What can hang from each mark:
H: F M
F: H L W
K: H
A: L
W: F Y
L: A F
D: B
V: B W
B: D

Every row comes from one small tree of marks. The marks that hang from a mark follow it in brackets, in alphabetical order. Every link used is in the known rows. Which tree was each row made from?
Known rows:
L[A F[W]]: [  6   0   0   1   3   6  14  11 -15 -15  -8  13  -5  14 -10  -5  -9 -12
  10  12  -9  10]
A[L[F[H[M]]]]: [  1   7  -8  -2 -13  15  10   8  -3   1   0   6   6   6 -13  -3  -3  -4
   0  12 -12   7]
F[H[M]]: [10  3  2  0 -1  9  4  3 -8  4 15 11 12 -4 -5 -9  8 -2  7 17 -7  2]
V[W[F[H[M]] Y]]: [ -2  16   4  10  -6   6  -8 -10  -6  15  25   4   5 -15   8  -3  -5  -7
  -2  13 -23 -15]
V[B[D] W[F[L] Y]]: [-17  15   8  29   0 -19  -6  -3  -7  24  20   3  -6  -1  10  10 -17  -7
  -7   5 -37 -36]
V[B W]: [ -2  10   8   8   2  -4  -5  -4 -14  10  26  -2  -1  13   8  -3  -8 -16
  -2   5 -11 -17]
W[F[L[A]]]: [  1  -4  -1  13   6 -15  12  -6 -13  -2   5  21  -6  -7  -4  -8   0  -1
   8  13 -21  -6]
W[F]: [ 12  -4   9  13   9  -7   4  -8 -16  -5  22  17   1  -6   3 -15   3   1
  15  19 -10  -4]
H[F[L[A] W] M]: [ -1  -3  -9  -9   8 -10   8  20  -7  -8 -12  21  -6   2   5   7  -1 -17
   6   8 -18  11]
A[L[F[H W[Y]]]]: [  0   3   0   5  -7   3  12   8  -6   1   5   4   1   0 -12  -1 -12  -3
   0  11 -16  -2]
L[F[W[Y]]]: [  8   4   6   6   1  -6   5   6 -10  -6   5   7   4   6  -3  -2  -7  -8
   7  11 -12   4]
K[H[F[W] M]]: [  6  -8  -6  -7  11   7   5  15 -10  -6  -1  22   1  -3  12   7   4 -13
  14   9 -12  20]
A[L[F[H[M] W[Y]]]]: [ -5   7  -5  -2  -9   7  12  11  -3   4  -6   7   2   0  -7   3 -10  -8
   1  12 -18   3]
K[H[F[L W] M]]: [  3 -11  -9  -7  13  -6   9  16  -8  -1  -8  22   3  -9   9   9   7 -11
  10   6 -19  18]
K[H[F]]: [ 12  -3  -3   5   4   6   0   6  -6  -4  18  16   4   1   6   4   5  -6
   6   6 -10  13]
A[L[F]]: [ 5  1 -5  6 -7  2  8  6 -6 -5  5  9 -2 14 -9 -4 -4 -4  3  9 -9  4]
W[F Y]: [  6   4   8  18   3 -14  -1 -11 -10   2  25  15   1  -8   6  -7  -1   0
   9  16 -17 -10]
L[F[W]]: [ 14  -3   6   1   7   0  10   9 -16 -12   2   9   4   8  -7 -10  -3  -6
  13  13  -5  10]
K[H]: [ 10  -8  -3   9   5   6   7  -2 -11   1  14  19   4  -2  -2  -3   9  -1
  11  10  -8   6]
D[B]: [ 12  -1   3  12   3  -8  -4  12  -4   5  17  15   8  11  -6  -7  -2  -3
  11  13 -12 -11]
W[Y]: [  8   4   5  12  -2 -11  -4  -1  -4   3  23  12   4   2   3  -3   4  -3
   5  11 -10  -7]
L[A F[H W]]: [  7   3   2   0   0  17  18   9 -15 -11  -2   7   2   6 -19  -8 -10  -7
   6  14 -11   8]
F[W]: [ 13 -12   8   3  13  -6   8   8 -17  -7  12  16   0   0   1 -12   4  -4
  18  16  -3   2]
K[H[F[L[A] W] M]]: [ -5  -7 -16  -7   9   0  13  17  -7  -4 -18  27  -6  -4   5  14   1 -17
   6   4 -23  18]

Which tree is each row?
[ -7   6  -9  -5   2 -17   2  17  -1  -1  -9  19  -6   0   9  15  -6 -18
   0   5 -25   5]  H[F[L[A] W[Y]] M]
[  5  -8  -2   2   2   0  14  13 -13  -9  -4  11  -6  10  -7  -6  -6  -6
  10  11  -8   7]  A[L[F[W]]]
[ -9  11  -4  10  -5  -8   9  -7  -4  11   3  16   2 -18  -5   2  -3  -3
  -2  14 -31 -10]  W[F[H[M] L[A]] Y]
[ -4  14  -4  -3  -9  13  11  10  -6  -2 -10   9   3   3 -11   4 -13 -14
   0  12 -20   6]  L[A F[H[M] W[Y]]]
[ -8  10  12  23   4   1  -5  -1 -15  12  24   5  -6   7   9   0 -16  -8
   3  11 -24 -28]  V[B[D] W[F]]
[  0   6 -12  -5  -1  -9   1  14  -1  -4  -3  18  -1   5   4   9   2 -14
  -1   6 -19   9]  H[F[L[A]] M]
[ -3   3  -4   6   1  -1  15  -4 -10   4   0  18   2 -15  -8  -6   0  -1
   4  17 -24  -4]  W[F[H[M] L[A]]]
[  4   0  -2   7  -2  -2  12   2  -8   3   9  11   4  -4 -16  -6   2   0
   0  11 -15  -5]  F[H L[A]]
[ -3  -5  -5  -5   5   0  18  11 -11   2 -10  18   1  -8 -10  -3   1  -7
   7  14 -17   3]  F[H[M] L[A] W]
[  7   3  -2   5 -10  11  11   5  -6  -1  11   3   5   7 -17  -7  -5   2
  -1  11  -9   2]  A[L[F[H]]]
[ -1   8   2  11   0 -14   5  -9  -5  14  12  13  11 -23  -1  -3   2   3
   2  16 -26 -10]  W[F[H[M] L] Y]
[  0   8  -1   5  -3   0   8   8  -9  -9  -5  11  -5  11  -7   2 -13 -14
   4   9 -16   4]  L[A F[W[Y]]]
[  6  -5   1   1  -1  10  18  11 -12  -5   2   6   1   3 -15  -9  -8  -1
   6  14  -9   4]  A[L[F[H W]]]
[  2 -12  -2   3  11 -14  16  10 -14  -5  -5  21  -7   0  -6  -5   1  -7
  10  11 -14   0]  F[L[A] W]
[ -2   4  -8  -1  -4   1  12   5  -5   6  -2  15   5  -4 -12  -1   4  -4
   0  12 -18   0]  F[H[M] L[A]]
[ 12 -10   4  -1  15 -19   5  16 -11  -7   8  14   2  -3   5  -2   3  -5
   9   8 -11   7]  H[F[L W]]
[  4   3   5   0   2   0   4   6  -7   6  10  12   8 -10   0  -3   1  -6
   8  17 -13  -1]  F[H[M] W[Y]]
[  0   9   6  18  -2 -11  -2 -13  -6  18  28   1   5 -21   0  -5  -4   1
  -6   9 -26 -22]  V[W[F[H L] Y]]
[  3   1   5  19   4 -27   3 -11  -8   7  17  15   3 -14   3  -5   2   3
   5  13 -23 -12]  W[F[L] Y]
[  7   7  12  17  -1  -4   2 -12  -9   6  31   9   8 -17  -2 -11  -2   5
   5  18 -18 -12]  W[F[H] Y]
[  0   0   1   0   4 -13   9   7  -6  11   1  12  10 -16  -3  -1   4  -3
   5  13 -19  -4]  F[H[M] L W[Y]]
[  3  -2 -13  -2   4  -5   3  10  -2   3   0  19   7  -6   7  11  10  -8
   3   3 -19  15]  K[H[F[L] M]]
[ 11  11   0  -2  -7  15   6   5  -6  -1   6   3  16   4 -12  -7   0  -4
   3  14  -9  10]  L[F[H[M]]]
[-12  18   7  22  -7  -3 -14   5  -4  20  26   0  -3  15  10  12 -15 -13
  -8   4 -24 -30]  V[B[D] W[Y]]
[  4  -7  -2  -2  10 -14   8  17 -10 -10  -1  18  -7   2   1   3  -3 -12
   5   7 -16   7]  H[F[L[A] W]]
